Known rows, with every step that occurs:
bibu-deze-vogi: .13	.28	-.21	-.07	.11	.13	.16	.28	.01	-.18	.21	-.08	-.31	.01	-.12	.17	.10	-.20	-.11	.08	-.07	.00	.20	.05	-.23	.01	.06	-.03	.18	.32	.08
meves-deze-vogi-nedo-kogu: .09	.29	.10	-.30	.15	.14	.19	.23	-.19	-.10	-.12	-.15	-.11	.19	-.02	.04	.26	-.22	-.14	.06	-.02	.07	.30	-.01	-.20	.12	-.08	-.02	.04	.06	-.01
bibu-deze-vogi-nedo-vumab: .13	.33	-.17	-.04	.15	.22	.15	.24	-.23	-.12	.22	-.30	-.17	-.06	-.03	-.06	.32	-.06	-.09	.13	.08	.02	.34	-.02	-.27	.08	.17	-.04	.01	.33	.00
meves-deze-belas-nedo: .16	.28	.14	-.34	.13	-.08	.05	.06	.18	-.09	.04	-.25	.00	.01	-.07	.41	.24	-.05	-.14	.07	-.14	.06	-.09	.15	-.18	.22	-.25	-.08	.03	.22	-.01
bibu-lefit: .12	.27	-.10	.00	.20	.12	.30	.34	.09	-.13	.21	-.18	-.27	-.01	-.29	-.11	.04	.44	-.03	.02	-.04	.14	.15	.13	-.23	-.12	-.06	-.03	.28	.26	-.01
kogu-nedo-vumab: .11	.30	.01	-.06	.03	.11	.16	.17	.08	-.27	.17	-.25	-.22	-.10	-.02	-.28	.04	.12	-.15	.12	.22	.05	.13	.11	-.27	.00	.08	-.12	-.01	.39	-.24
deze-kogu: .17	.19	.04	-.02	.21	-.03	.18	.20	.09	-.27	.08	-.14	-.31	.06	-.20	.10	.07	-.01	-.13	.04	-.11	.06	.04	.12	-.17	.07	-.05	-.07	.10	.28	-.10
kogu-deze-belas-nedo-vumab: .16	.31	.04	-.19	.13	.04	.05	.05	.16	-.02	.18	-.37	-.14	-.12	-.02	-.03	.27	.10	-.15	.10	-.10	-.09	.02	.16	-.23	.16	.02	-.15	-.24	.30	-.11
debopi-meves-deze-kogu-nedo-vumab: .17	.36	.17	-.23	.12	.03	.12	.17	-.04	-.42	.20	-.20	-.21	-.13	-.01	-.10	.05	.09	-.10	.09	.10	-.06	.13	.03	-.26	.12	.06	-.08	-.16	.55	-.25
kogu-deze-bibu: .14	.23	-.02	-.35	.18	.14	.07	.31	.09	-.11	.22	-.13	-.33	-.07	-.15	-.16	.16	.06	-.21	.04	-.50	-.06	.15	.07	-.21	.13	-.01	-.08	.15	.26	.00
debopi-meves-deze: .12	.31	.05	-.40	.26	.02	.21	.23	-.04	-.34	.16	-.10	-.26	-.11	-.11	.17	.12	.09	-.16	.01	-.15	.00	.15	.05	-.24	.08	-.21	.00	.13	.55	.02
bibu-deze-kogu: .17	.22	.06	.01	.23	.04	.08	.15	.03	-.19	.23	-.12	-.50	.05	-.17	.23	.05	-.22	-.09	.05	-.11	.04	.09	.11	-.22	.04	.08	-.05	.08	.30	-.09
deze-kogu-nedo-vumab: .16	.29	.10	-.05	.06	.06	.13	.16	.05	-.32	.16	-.23	-.23	-.06	-.04	-.19	.03	.07	-.12	.12	.16	.01	.09	.07	-.25	.06	.12	-.11	-.10	.39	-.28
belas-nedo-vumab: .14	.31	-.02	-.01	.14	.13	.14	.19	.15	-.07	.08	-.36	-.15	-.06	-.04	-.04	.25	.16	-.13	.12	.17	.05	.03	.16	-.22	.10	.01	-.11	-.10	.32	-.11
belas-nedo-kogu-deze: .12	.25	.32	-.28	.15	.05	.10	.15	.19	.02	.12	-.16	-.37	.02	-.10	-.10	.19	-.05	-.22	.03	-.10	-.12	.02	.19	-.22	.04	-.07	-.19	-.15	.05	-.11
belas-deze-kogu: .20	.18	.15	-.06	.23	-.10	.10	.27	.13	-.20	.13	-.16	-.36	.04	-.16	.25	.06	.07	-.12	.06	-.31	.03	.08	.09	-.22	.22	-.22	-.11	.14	.24	-.11
meves-deze-kogu-nedo: .17	.25	.34	-.28	.06	-.08	.11	.20	.05	-.39	.16	-.08	-.20	-.02	-.10	.14	-.05	-.07	-.13	.08	.05	.06	-.01	.04	-.24	.09	-.11	-.08	.08	.31	-.23
tidil-deze-kogu-nedo: .18	.22	.41	-.01	.04	-.13	.11	.15	.13	-.35	.21	-.05	-.31	-.06	-.17	.11	-.05	.10	-.23	.05	.08	.03	-.03	.09	-.22	.00	.04	-.15	.18	.26	-.25
debopi-meves-deze-belas-nedo: .17	.35	.14	-.35	.18	-.11	.08	.03	.16	-.27	.06	-.19	.02	-.03	-.11	.38	.24	-.01	-.14	.01	-.15	.00	-.05	.17	-.16	.24	-.26	-.09	.05	.35	.01
vogi-deze-kogu-nedo-vumab: .17	.31	.14	-.26	.07	.07	.14	.14	-.01	-.35	.19	-.22	-.23	-.03	-.06	-.18	.00	.02	-.10	.10	.13	.08	.11	.07	-.24	.11	.18	-.12	-.19	.42	-.25
meves-debopi: .06	.33	.08	-.16	.32	.21	.28	.32	.06	-.04	.08	-.18	-.28	.06	-.40	.36	.12	.10	-.20	.10	-.13	.16	-.01	.18	-.34	.02	-.11	-.03	.39	.35	.04
nedo-kogu-deze-vumab: .10	.18	.07	-.37	.20	.00	.10	.21	.11	-.09	.09	-.08	-.34	.04	-.11	-.02	.09	-.07	-.23	.01	-.19	-.14	.09	.16	-.22	.01	.06	-.12	-.24	.16	-.15
vogi-nedo: .10	.24	.02	-.07	.20	.05	.24	.20	-.13	-.24	.13	-.17	-.12	.01	-.21	-.03	.28	.05	-.17	.02	.04	.19	.22	.10	-.19	.03	-.10	-.09	.39	.15	.02
debopi-meves-deze-belas-nedo-vumab: .17	.39	.01	-.27	.18	.03	.08	.04	.07	-.19	.10	-.33	-.05	-.11	.01	.12	.27	.10	-.12	.08	-.05	-.06	.06	.12	-.21	.23	-.06	-.07	-.21	.48	-.08
tidil-deze-vogi: .13	.20	-.03	-.02	.11	.00	.20	.30	.07	-.10	.12	-.11	-.25	-.07	-.13	.22	.14	.16	-.26	.07	-.14	-.05	.10	.02	-.20	.01	.04	-.06	.20	.28	.06
lefit-kogu-nedo-vumab: .11	.27	-.11	.04	.06	-.02	.17	.14	.06	-.29	.12	-.24	-.20	-.01	-.04	-.18	.02	.16	-.06	.12	.21	-.01	.13	.09	-.21	-.02	.12	-.16	-.07	.37	-.23
tidil-deze: .11	.16	.16	.05	.17	-.02	.15	.19	.14	.00	.18	-.16	-.45	-.12	-.17	.18	.11	.27	-.30	.06	-.10	.05	.06	.10	-.22	-.08	.04	-.10	.24	.27	-.06
nedo-kogu-deze: .09	.22	.20	-.29	.17	.09	.14	.15	.12	.01	.14	-.15	-.49	.02	-.10	-.22	.10	-.05	-.24	.03	-.21	-.11	.14	.15	-.24	-.04	-.02	-.15	-.11	.11	-.11
vogi-nedo-kogu-deze-vumab: .10	.20	.13	-.36	.22	.00	.10	.22	-.02	-.11	.12	-.08	-.25	.03	-.13	-.01	.18	-.08	-.23	-.01	-.15	-.10	.16	.12	-.22	.04	.05	-.12	-.17	.10	-.13
deze-belas-nedo: .17	.28	.05	-.14	.11	-.09	.10	.02	.27	-.18	.03	-.22	-.01	.05	-.15	.25	.21	-.01	-.15	.03	-.07	.08	-.09	.24	-.14	.17	-.19	-.14	.13	.17	-.01
meves-deze: .09	.21	.04	-.37	.18	.07	.16	.26	.01	-.06	.12	-.21	-.29	-.05	-.07	.22	.11	.01	-.15	.11	-.13	.10	.09	.02	-.27	.06	-.20	.01	.09	.34	-.03
bibu-deze: .11	.26	-.06	-.01	.18	.14	.11	.16	.07	-.09	.30	-.13	-.54	-.02	-.16	.13	.05	-.19	-.12	.07	-.02	.10	.17	.14	-.25	-.08	.06	-.05	.21	.30	-.02
deze-bibu-lefit-kogu-nedo-vumab: .13	.33	-.16	.01	.09	.08	.15	.26	.02	-.27	.15	-.23	-.15	.00	-.07	-.26	.03	.33	.01	.11	.05	-.02	.20	.05	-.21	.02	.17	-.11	-.02	.37	-.20
lefit-kogu: .08	.16	-.28	.11	.22	-.15	.25	.16	.11	-.24	.00	-.16	-.26	.13	-.20	.11	.07	.13	-.06	.05	-.04	.04	.10	.14	-.12	-.05	-.05	-.14	.16	.25	-.03
vogi-deze: .11	.24	-.02	-.46	.19	.06	.26	.16	.03	-.25	.14	-.12	-.30	.08	-.24	-.01	.02	-.02	-.14	.01	-.10	.27	.13	.13	-.18	.07	.02	-.09	.07	.32	.02

Rows:
.20	.25	.35	-.11	.05	-.14	.09	.23	.16	-.42	.19	-.07	-.25	-.01	-.14	.10	-.09	.04	-.13	.05	-.03	.06	.02	.09	-.25	.16	-.19	-.18	.21	.24	-.24 -> belas-deze-kogu-nedo
.17	.27	.24	.01	.06	.02	.09	.15	.06	-.21	.21	-.24	-.31	-.13	-.03	-.09	.04	.17	-.18	.12	.13	-.02	.07	.06	-.26	.04	.18	-.12	-.11	.39	-.29 -> tidil-deze-kogu-nedo-vumab
.09	.30	.03	-.14	.14	.13	.22	.20	-.12	-.17	-.13	-.13	-.11	.22	-.07	-.09	.24	-.18	-.16	.03	.03	.08	.30	.06	-.16	.07	-.04	-.06	.12	.03	-.01 -> deze-vogi-nedo-kogu
.13	.26	-.14	-.15	.14	.00	.04	-.06	.11	-.12	.22	-.16	-.35	.02	-.12	.22	.07	-.24	-.14	.04	-.29	.06	.14	.16	-.20	.03	.02	-.06	.15	.29	-.01 -> bibu-deze-belas
.15	.30	-.10	-.09	.16	.13	.17	.31	-.16	-.12	.15	-.32	-.09	-.07	-.02	-.05	.32	.13	-.11	.13	-.05	.02	.32	-.02	-.27	.20	-.03	-.09	.05	.28	-.01 -> belas-deze-vogi-nedo-vumab
.10	.21	-.30	.16	.25	-.09	.30	.26	.07	-.18	.09	-.17	-.23	.12	-.29	.05	.04	.42	.07	.03	-.05	.04	.15	.14	-.14	-.12	-.02	-.10	.18	.24	-.02 -> bibu-lefit-kogu
.18	.30	.09	-.39	.13	-.08	.11	-.01	.19	-.22	.05	-.19	.00	.09	-.18	.27	.17	-.08	-.13	.01	-.12	.17	-.07	.21	-.12	.23	-.11	-.14	.02	.20	.02 -> vogi-deze-belas-nedo
.11	.14	-.06	-.12	.23	-.13	.19	.16	.10	-.10	.24	-.15	-.41	-.05	-.21	-.02	.10	.15	-.13	.05	-.24	-.15	.08	.13	-.19	-.07	-.02	-.21	-.01	.22	-.04 -> lefit-kogu-deze
.16	.29	.02	-.03	.09	-.12	.14	.32	.12	-.37	.17	-.07	-.14	.07	-.20	.01	-.07	.35	.03	.04	-.10	.03	.15	.07	-.20	.06	-.10	-.16	.29	.22	-.15 -> belas-deze-bibu-lefit-kogu-nedo
.14	.24	-.10	-.51	.15	-.06	.16	-.06	.07	-.24	.09	-.16	-.16	.10	-.19	.10	.04	-.12	-.16	-.01	-.35	.19	.10	.15	-.14	.15	.00	-.09	.03	.30	.02 -> vogi-deze-belas
.14	.22	-.06	-.14	.19	-.06	.24	.27	-.21	-.24	.19	-.13	-.05	.00	-.20	.05	.32	.03	-.12	.04	-.13	-.07	.24	.00	-.18	.06	-.03	-.15	.18	.13	.09 -> lefit-kogu-deze-vogi-nedo
.15	.20	-.13	-.20	.21	-.17	.14	.01	.11	-.10	.24	-.19	-.23	-.01	-.21	.06	.09	.20	-.07	.01	-.46	-.15	.11	.14	-.17	.01	-.02	-.17	-.02	.21	-.02 -> bibu-lefit-kogu-deze-belas
.18	.27	.18	-.26	.12	-.11	.06	.03	.26	-.10	.17	-.21	-.10	-.05	-.15	.19	.24	.01	-.19	.02	-.20	-.05	-.11	.22	-.18	.16	-.17	-.19	.01	.15	-.03 -> kogu-deze-belas-nedo
.14	.34	-.07	-.46	.24	.13	.09	.33	-.05	-.33	.09	-.08	-.21	-.04	-.08	.08	.16	.05	-.14	.02	-.42	.00	.20	.00	-.19	.23	-.13	.04	.21	.50	.04 -> debopi-meves-deze-bibu
.12	.22	.18	-.35	.19	-.03	.07	.22	.17	-.08	.07	-.09	-.25	.03	-.10	.08	.15	-.06	-.22	.01	-.10	-.14	.01	.19	-.20	.07	.02	-.14	-.26	.12	-.16 -> belas-nedo-kogu-deze-vumab
.13	.29	-.05	.00	.08	-.08	.19	.28	.09	-.42	.14	-.06	-.11	.10	-.22	-.09	-.06	.30	.03	.03	.02	.05	.13	.10	-.16	-.03	.01	-.13	.28	.25	-.14 -> deze-bibu-lefit-kogu-nedo
.13	.24	.00	-.30	.11	.09	.19	.28	.05	-.10	.09	-.10	-.27	.03	-.08	-.11	.14	-.10	-.20	.05	-.22	-.17	.18	.05	-.22	.04	-.01	-.11	-.08	.16	.01 -> nedo-kogu-deze-vogi
.18	.29	.18	-.07	.07	.01	.07	.21	.08	-.27	.20	-.25	-.26	-.08	-.01	-.10	.01	.13	-.11	.13	.04	-.01	.12	.06	-.28	.16	.00	-.14	-.08	.37	-.28 -> belas-deze-kogu-nedo-vumab
.14	.23	.07	-.03	.15	.02	.22	.27	-.18	-.16	.14	-.14	-.09	-.05	-.18	.17	.33	.11	-.23	.05	-.03	.05	.23	-.01	-.20	.07	.00	-.08	.34	.15	.09 -> tidil-deze-vogi-nedo
.13	.25	-.31	-.14	.28	.00	.24	.30	-.01	-.23	.08	-.13	-.19	.19	-.28	.02	.04	.35	.09	.01	-.27	.09	.21	.07	-.11	.04	.08	-.07	.13	.27	.04 -> vogi-deze-bibu-lefit-kogu
.15	.25	.03	-.23	.15	.04	.23	.30	-.19	-.22	.23	-.13	-.07	-.07	-.19	-.02	.33	.00	-.18	.03	-.13	-.03	.24	.01	-.23	.07	-.06	-.12	.23	.14	.09 -> kogu-deze-vogi-nedo
.17	.34	.12	-.25	.20	.21	.13	.38	.11	-.01	.18	-.16	-.24	.04	-.20	-.18	.16	.33	-.04	.01	-.31	-.04	.16	.11	-.21	.08	-.01	-.07	.07	.12	-.03 -> belas-nedo-kogu-deze-bibu-lefit
.17	.25	.22	-.06	.12	-.13	.05	.00	.27	-.06	.09	-.22	-.11	-.03	-.15	.39	.23	.11	-.24	.03	-.12	.03	-.11	.20	-.15	.14	-.10	-.15	.12	.17	-.03 -> tidil-deze-belas-nedo
.18	.28	.27	-.04	.05	-.03	.07	.14	.09	-.42	.28	-.03	-.35	.00	-.16	.08	-.09	-.19	-.10	.05	.12	.07	.04	.12	-.24	.00	.06	-.12	.17	.29	-.23 -> bibu-deze-kogu-nedo
.13	.38	.22	-.34	.17	-.01	.08	-.01	.14	-.19	-.14	-.16	-.11	.17	-.02	.19	.20	-.17	-.15	.00	-.09	-.02	.06	.18	-.14	.20	-.18	-.08	-.12	.20	-.07 -> debopi-meves-deze-belas-nedo-kogu
.13	.22	.07	-.38	.13	-.04	.07	-.07	.15	-.03	.10	-.18	-.32	.05	-.07	-.07	.11	-.14	-.23	.01	-.44	-.11	.12	.17	-.19	.07	-.05	-.14	-.12	.13	-.09 -> nedo-kogu-deze-belas
.16	.29	-.04	-.23	.22	.20	.17	.42	.06	-.07	.31	-.15	-.30	-.07	-.26	-.22	.11	.42	-.05	.01	-.41	-.02	.21	.07	-.25	.02	.01	-.04	.21	.25	.01 -> kogu-deze-bibu-lefit
.16	.24	-.12	-.15	.12	-.01	.19	.39	.11	-.19	.10	-.13	-.18	.00	-.11	.20	.10	.09	-.14	.09	-.27	-.01	.18	.03	-.24	.20	-.25	-.09	.24	.25	.08 -> belas-deze-vogi
.14	.30	-.02	-.20	.09	-.07	.20	.25	.04	-.46	.17	-.03	-.11	.12	-.25	-.08	-.09	.25	.04	.01	-.02	.12	.15	.09	-.15	.02	.08	-.14	.19	.27	-.12 -> vogi-deze-bibu-lefit-kogu-nedo
.12	.33	.16	-.14	.12	.06	.02	-.04	.20	-.03	-.08	-.18	-.25	.23	-.03	.16	.16	-.31	-.13	.03	-.03	.05	.06	.23	-.15	.11	-.03	-.10	-.08	.05	-.10 -> bibu-deze-belas-nedo-kogu
.12	.24	-.35	.07	.26	-.02	.23	.32	.05	-.19	.06	-.15	-.19	.15	-.26	.02	.07	.40	.08	.03	-.24	.02	.20	.09	-.11	-.01	.02	-.07	.22	.25	.01 -> deze-bibu-lefit-kogu
.11	.20	-.10	-.50	.21	-.02	.19	.22	.03	-.30	.09	-.05	-.18	.08	-.22	.15	.01	-.05	-.16	-.01	-.10	.16	.09	.15	-.16	.09	.10	-.06	-.08	.33	-.05 -> vogi-deze-vumab
.14	.22	-.08	-.27	.11	.04	.22	.32	.05	-.17	.23	-.10	-.23	-.10	-.15	-.04	.15	.02	-.20	.06	-.25	-.15	.12	.04	-.23	.03	-.04	-.11	.06	.27	.07 -> kogu-deze-vogi
.13	.18	-.06	-.09	.26	-.09	.24	.25	.07	-.07	.32	-.17	-.39	-.05	-.27	-.07	.08	.37	-.04	.03	-.25	-.14	.12	.12	-.22	-.12	.01	-.18	.01	.21	-.02 -> bibu-lefit-kogu-deze
.16	.37	-.08	-.32	.28	.19	.20	.43	-.05	-.25	.21	-.11	-.19	-.05	-.21	-.02	.11	.41	.00	.00	-.35	.04	.25	.01	-.23	.09	-.08	.06	.25	.45	.05 -> debopi-meves-deze-bibu-lefit
.16	.33	-.02	-.30	.13	.06	.10	.02	.11	-.11	.09	-.35	-.07	.00	-.04	.04	.22	.03	-.11	.09	-.03	.08	.04	.16	-.19	.21	.07	-.12	-.23	.34	-.08 -> vogi-deze-belas-nedo-vumab
.13	.32	.19	-.37	.12	.02	.10	-.04	.17	-.11	-.16	-.18	-.13	.27	-.07	.10	.14	-.23	-.15	.00	-.07	.13	.04	.22	-.12	.19	-.06	-.12	-.15	.05	-.07 -> vogi-deze-belas-nedo-kogu
.14	.24	.13	-.37	.16	-.04	.07	-.06	.02	-.06	.11	-.19	-.22	.05	-.09	-.06	.21	-.15	-.22	.00	-.40	-.07	.18	.14	-.19	.10	-.05	-.15	-.05	.06	-.07 -> vogi-nedo-kogu-deze-belas
.14	.31	-.09	-.31	.22	.22	.17	.45	-.01	-.05	.18	-.18	-.21	-.01	-.18	.00	.11	.37	.00	.05	-.34	.10	.21	.00	-.25	.08	-.08	.08	.22	.32	.02 -> meves-deze-bibu-lefit
.14	.28	.10	-.29	.10	.06	.16	.27	.11	-.09	.07	-.11	-.18	.04	-.08	-.01	.20	-.09	-.19	.05	-.13	-.18	.08	.09	-.20	.11	-.05	-.14	-.11	.11	.01 -> belas-nedo-kogu-deze-vogi
.15	.32	.08	-.26	.23	.24	.16	.39	-.08	-.04	.21	-.15	-.25	.03	-.22	-.27	.20	.31	-.04	.00	-.36	.00	.31	.04	-.23	.05	.03	-.04	.17	.10	-.01 -> vogi-nedo-kogu-deze-bibu-lefit
.15	.30	-.04	-.45	.21	-.09	.13	-.01	.01	-.32	.11	-.15	-.14	-.06	-.09	.25	.12	-.03	-.16	.00	-.39	-.02	.12	.08	-.19	.17	-.20	-.02	.07	.48	.02 -> debopi-meves-deze-belas
.10	.24	.27	-.29	.19	.08	.16	.15	-.04	-.02	.16	-.15	-.38	.02	-.12	-.22	.23	-.08	-.23	.02	-.16	-.06	.22	.12	-.24	.00	-.03	-.17	-.02	.03	-.09 -> vogi-nedo-kogu-deze
.09	.32	.05	-.12	.15	.17	.16	.18	-.15	-.13	-.03	-.11	-.23	.21	-.06	-.01	.23	-.32	-.14	.04	.04	.06	.34	.05	-.19	.05	.04	-.05	.09	.04	-.01 -> bibu-deze-vogi-nedo-kogu
.13	.28	-.05	-.01	.15	.14	.18	.25	-.19	-.06	.16	-.31	-.13	-.12	-.04	-.03	.34	.17	-.19	.12	.04	-.01	.29	-.03	-.25	.08	.15	-.07	.03	.31	-.02 -> tidil-deze-vogi-nedo-vumab
